Known rows, with every way that one mark hangs from another
{j_913 j_904}: [ 0.403  0.537 -0.479 -1.110  0.012  0.348  1.215  0.112  0.145 -1.782
 -1.185  0.638 -0.955  1.418 -0.010 -1.557 -0.315  0.142 -1.361  1.960
  0.981]
{j_679 j_170 j_924}: [ 2.215 -2.735  0.442 -1.033 -0.786  2.885 -2.794  0.487  1.097  0.212
  2.898  0.206  3.120  0.881 -0.966 -0.163  0.357  1.197 -1.161  1.117
 -3.610]
{j_218 j_232}: [ 0.153 -0.090 -0.032 -1.172 -1.303  0.718 -0.932 -0.895  0.891 -0.745
 -0.771  0.664 -1.553 -0.814 -0.776  0.386 -0.107  1.145 -0.940 -0.392
  1.217]
{j_348 {j_232 j_218}}: [-2.611  1.709  1.116  0.697 -1.823  1.905 -2.000  1.689  3.179 -1.530
 -2.803 -0.909 -1.073 -0.371 -0.278 -0.080 -0.688  2.214 -0.928 -1.212
  1.569]
{j_679 j_170 {j_924 j_692 j_845}}: [ 3.185 -0.864  3.529 -2.597  0.454  0.330 -2.839  3.067  2.045  0.187
  0.345 -0.792  3.352 -1.810  3.371 -1.004  3.432  0.515 -0.527  1.492
 -5.173]
{j_845 j_924}: [ 0.080 -1.600 -0.128 -0.218 -2.347  0.806 -0.318  0.765  0.002  1.179
  0.072  0.364 -2.103  0.410  0.607  1.089 -0.811  0.978 -1.073  2.006
  0.825]
{j_924 j_692 {j_845 {j_913 j_904}}}: [ 2.591  2.588  1.602 -2.460 -0.296 -3.142  0.696  2.186  1.669 -1.701
 -5.022 -1.448 -1.817 -0.506  4.901 -0.932  1.125  1.071 -0.491  2.690
  2.052]
{j_348 j_232}: [-0.375 -0.040  0.288  0.916 -0.858  1.491 -1.348  0.915  1.433 -1.131
 -1.375 -0.942  0.163 -0.352 -0.845  0.397 -0.672  1.131 -0.973 -0.559
  0.145]
{j_904 j_913}: [-0.141  1.105 -0.011  0.020 -0.257 -0.899  1.787 -1.990  0.845 -0.605
  0.046 -0.940  0.807  0.868 -1.277  1.344  1.385  0.064  0.040 -0.511
  1.342]
{j_679 j_170 {j_924 j_845}}: [ 2.475 -2.475  2.357 -1.708  0.088  1.915 -3.250  2.087  2.177  0.810
  2.240 -0.609  3.176 -0.153  1.642 -0.171  0.905  0.132  0.183  0.890
 -4.187]
{j_348 {j_170 {j_679 {j_924 j_692 j_845}}} {j_232 j_218}}: [ 0.248  0.980  6.789 -0.867  0.110  0.399 -1.712  4.059  7.525 -1.190
 -6.215 -3.236  2.182 -1.660  2.042 -0.812  4.346  3.482 -1.838 -0.595
 -0.413]
{j_170 {j_679 j_924}}: [ 0.771 -2.699  0.781 -0.300 -0.205  0.452  0.473 -0.071  2.074  0.170
  0.855  0.433  2.607  0.237 -1.347  0.680  2.532  0.360 -0.746  0.231
 -0.700]
{j_904 {j_913 {j_845 {j_924 j_679}}}}: [ 0.648  0.035  2.337 -1.166 -0.560  0.132  3.436 -0.259  1.093  0.472
 -1.259 -0.124 -1.015  0.012  3.085  1.331  2.302 -0.580  0.902  0.273
  3.875]
{j_218 {j_232 j_348}}: [-1.665  0.071  0.362 -1.458 -1.171  0.592 -1.900 -2.172  2.559 -0.994
 -1.126  2.239 -2.047 -1.414 -1.331  0.363  0.403  1.914 -0.919 -2.223
  1.128]
{j_232 j_218 {j_348 {j_170 {j_679 j_924}}}}: [-2.149 -1.028  3.875 -0.555 -0.137  1.486 -1.102 -0.498  6.639 -0.332
 -2.712  0.165  1.243  0.716 -2.093 -0.367  2.344  3.883 -1.515 -2.174
  1.021]
{j_218 {j_232 {j_348 j_170}}}: [-0.502  0.074  2.082 -1.271 -0.042  1.364 -1.728 -2.195  3.856 -0.814
 -2.858  0.334 -1.608 -0.294 -2.037 -0.145 -0.260  3.540 -1.904 -2.167
  1.639]
{j_232 j_218 j_348}: [-3.964  1.729  1.180 -0.573 -0.937  0.294 -1.712 -0.319  3.376 -0.679
 -1.921  1.490 -1.734 -0.641 -0.191 -0.527  0.532  1.911  0.069 -2.433
  1.362]
{j_845 {j_913 j_904} j_924}: [ 1.823 -0.923 -1.604 -1.147 -3.846  0.276  0.473  0.393  0.758 -0.486
 -2.295  0.000 -4.132  2.492  1.239  1.126 -2.778  2.753 -2.229  4.362
  4.381]
{j_348 {j_170 {j_679 j_924}} j_232}: [ 1.633 -2.607  2.863  0.866  0.073  2.559 -0.798  0.665  4.844 -0.754
 -2.086 -2.270  3.227  1.123 -2.745  0.580  1.170  3.152 -2.619 -0.322
 -0.127]
{j_924 j_679 j_692 j_845}: [ 1.400  2.256  4.059 -1.567  2.859 -4.424  1.283  2.533  1.991  0.149
 -3.343 -0.447  0.652 -4.702  5.994 -1.186  3.938 -1.842  2.308  0.513
 -1.451]
{j_218 {j_232 {j_348 {j_170 {j_679 {j_924 j_692}}}}}}: [ 0.889 -0.929  4.170 -2.473  0.113  0.198 -0.867 -1.378  5.716 -1.176
 -3.788  0.602  1.059 -1.436 -1.708 -0.197  4.884  4.287 -3.268 -1.367
 -0.168]
{j_904 {j_913 {j_845 {j_924 {j_679 j_170} j_692}}}}: [ 3.019  1.214  3.898 -2.842  0.609 -0.676  2.100  0.081  1.594  0.064
 -2.119 -0.531  0.995 -0.425  4.917  0.162  5.278  0.315  0.384  1.223
  1.351]

Rows
[ 0.211 -2.585  3.029 -1.610 -0.278  1.793 -1.240 -2.264  5.846 -0.605
 -1.898  0.795  0.892  0.083 -3.386  0.495  2.278  3.921 -2.627 -2.010
  0.823]	{j_218 {j_232 {j_348 {j_170 {j_679 j_924}}}}}
[ 2.340 -0.732 -0.674 -1.207 -2.240 -1.646  1.836  0.236  1.723 -0.306
 -2.951  0.576 -3.650  0.379  3.011  0.784 -1.936  1.607 -0.598  4.593
  4.478]	{j_845 {j_913 j_904} {j_924 j_679}}
[ 0.161 -0.137  1.436 -1.045 -2.203  2.004  2.133 -0.202  0.148  0.276
 -0.533 -0.641 -1.489  1.985  1.342  1.624  1.475  0.519 -0.764  0.118
  3.716]	{j_904 {j_913 {j_845 j_924}}}
[ 2.939 -1.154  1.661 -1.947 -0.369  1.225 -2.356  1.367  0.979 -0.317
  0.949 -0.053  3.239 -0.614  0.729 -0.949  2.966  1.539 -1.784  1.782
 -4.607]	{j_679 j_170 {j_924 j_692}}
[ 2.952 -0.228  2.292 -2.038  0.435 -1.917 -0.298  1.132  1.585  0.976
 -1.279  0.464  0.348 -2.231  4.243 -0.367  2.938  0.730  0.093  3.129
 -1.610]	{j_845 {j_924 {j_679 j_170} j_692}}
[ 1.896 -2.238  3.911 -1.973 -0.927 -0.107 -2.262 -1.165  7.532  0.109
 -3.798 -0.951 -0.085 -0.218 -0.176  1.938  0.997  4.368 -1.037 -1.822
  2.915]	{j_218 {j_232 {j_348 {j_170 {j_679 {j_924 {j_845 j_913}}}}}}}
[-1.291  1.342  3.553  0.963  0.508  0.892 -0.641  0.473  6.017 -1.142
 -5.405 -2.647  0.673  1.164 -1.221 -0.202  1.140  3.486 -1.265 -1.837
  3.323]	{j_348 {j_170 j_679} {j_232 j_218}}
[ 3.272  0.288  1.738 -2.689 -1.784 -1.036 -0.165  3.181  2.181 -1.630
 -3.252 -1.023 -0.474 -0.747  3.757 -0.735  1.167  1.699 -1.766  3.596
 -0.062]	{j_679 {j_924 j_692 {j_845 {j_913 j_904}}}}
[-2.861  1.756  2.984 -0.355  0.184  1.003 -1.563 -0.476  4.766 -0.425
 -3.634 -0.244 -1.279  0.470 -0.696 -0.973 -0.134  3.540 -0.811 -2.405
  1.800]	{j_232 j_218 {j_348 j_170}}
[ 3.014  0.896  0.497 -2.170 -1.902 -3.237  2.284  1.108  1.641 -0.919
 -4.840  0.336 -3.607 -1.129  4.658 -0.073  0.764  2.011 -1.235  5.222
  3.583]	{j_845 {j_913 j_904} {j_924 j_679 j_692}}
[ 1.147 -0.590  6.064 -3.027  0.978 -0.816 -1.404  0.324  6.871 -0.640
 -4.498 -0.194  1.187 -2.572  0.860 -0.313  5.362  3.250 -1.843 -1.595
 -0.798]	{j_218 {j_232 {j_348 {j_170 {j_679 {j_924 j_692 j_845}}}}}}
[ 0.873  1.479  2.584 -1.950 -1.761  0.388  2.539  0.666 -0.071 -0.342
 -2.492 -0.867 -1.205  0.461  2.990  0.847  4.027  0.914 -1.422  0.726
  2.694]	{j_904 {j_913 {j_845 {j_924 j_692}}}}
[ 3.436  0.578  3.479 -4.059  0.800  0.676  1.507  2.244  0.816 -1.095
 -3.378  1.081 -0.805  0.020  6.286 -2.757  3.437  0.306 -1.042  3.668
  0.894]	{j_913 {j_845 {j_924 {j_679 j_170} j_692}} j_904}
[ 4.316 -0.154  1.309 -1.825 -1.079 -2.775 -0.735  0.569  2.166  1.206
 -2.528 -0.494 -0.797 -1.453  4.900  1.157  1.325  2.308  0.324  3.548
  1.061]	{j_845 j_913 {j_924 {j_679 j_170} j_692}}
[ 2.337 -2.282  1.671 -0.705 -0.947 -1.470 -0.546  1.075  3.698  0.870
 -0.996 -1.406  1.655 -0.050  1.800  1.998  1.336  0.744  0.908  0.308
  1.371]	{j_170 {j_679 {j_924 {j_845 j_913}}}}
[ 0.140 -2.510  3.021 -0.360  0.949  1.076 -0.386 -1.328  4.954  0.101
 -1.282  0.203  2.524  0.817 -2.617  0.099  2.376  2.779 -1.571 -1.577
 -0.378]	{j_232 {j_348 {j_170 {j_679 j_924}}}}
[ 2.765  2.387  3.005 -1.446  1.359 -5.355  0.784  1.903  2.630  0.345
 -4.474 -1.520 -0.502 -4.053  6.655  0.415  2.164 -0.284  2.554  0.965
  1.142]	{j_924 j_679 j_692 {j_845 j_913}}
[ 2.339  0.133  3.224 -1.490  3.177 -2.099 -0.942  1.116  2.855  1.007
 -0.223 -0.425  2.392 -2.124  4.534 -0.830  1.598 -1.661  3.214  0.188
 -1.927]	{j_924 {j_679 j_170} j_845}
[-1.450  1.721  2.902  0.957 -0.856  2.484 -1.998  1.550  4.444 -1.298
 -4.540 -2.631 -0.660  0.763 -0.761 -0.537 -1.378  3.915 -1.866 -1.156
  2.025]	{j_348 j_170 {j_232 j_218}}
[ 0.973 -0.363  2.763  1.078  1.564  0.519  0.108 -0.361  4.301 -0.671
 -3.830 -2.694  1.881  1.265 -1.691  0.314  1.050  2.394 -1.290 -1.233
  1.839]	{j_348 {j_170 j_679} j_232}
[ 3.086  0.117  3.911 -2.922  0.847  0.209  0.304  2.124  0.713  0.577
 -2.118  0.412  0.178 -1.327  6.231 -1.125  3.790  0.205  0.399  1.758
 -0.048]	{j_913 {j_845 {j_924 {j_679 j_170} j_692}}}
[-0.337 -0.341  2.843 -1.343  1.387 -0.306 -0.417 -3.348  5.448 -0.596
 -3.597  0.389 -0.363  0.236 -2.341  0.233  2.184  3.224 -1.245 -2.800
  2.878]	{j_218 {j_232 {j_348 {j_170 j_679}}}}
[ 1.293  0.865  2.176 -3.177 -1.490  1.715  1.949  2.902 -0.717 -1.564
 -3.769  0.783 -3.145  1.015  4.310 -2.022  2.325  1.034 -2.885  3.146
  2.305]	{j_913 {j_845 {j_924 j_692}} j_904}
[ 1.870  1.130  3.063 -3.231  0.018 -0.246  3.401  2.775  0.294 -1.362
 -4.488  1.268 -2.688 -1.025  6.049 -2.358  3.190 -0.042 -1.262  3.346
  2.524]	{j_913 {j_845 {j_924 j_679 j_692}} j_904}
[-1.869 -0.561  5.734 -1.216  0.726  0.346 -1.657  1.218  7.812  0.269
 -3.406 -0.650  1.369 -0.316  0.474 -0.446  2.853  2.830 -0.180 -2.581
  0.521]	{j_232 j_218 {j_348 {j_170 {j_679 {j_924 j_845}}}}}
[ 3.642 -1.764  0.170 -0.883 -1.563 -1.220 -1.187 -0.445  2.264  1.714
 -0.605 -0.270 -0.889  0.044  3.194  1.949 -1.343  1.882  0.968  2.888
  2.083]	{j_845 j_913 {j_924 {j_679 j_170}}}
[ 2.485  1.205  1.317 -1.636  0.913 -3.439  1.631  1.225  2.884 -0.883
 -3.753 -0.591 -1.535 -1.034  4.944 -0.457 -0.684 -0.472  1.876  2.273
  3.164]	{j_924 j_679 {j_845 {j_913 j_904}}}
[ 0.977  0.247  2.669 -2.035 -1.487  1.364  0.759  2.743 -0.938  0.254
 -2.591  0.145 -2.216 -0.465  4.348 -0.496  2.541  0.717 -1.523  1.318
  1.366]	{j_913 {j_845 {j_924 j_692}}}
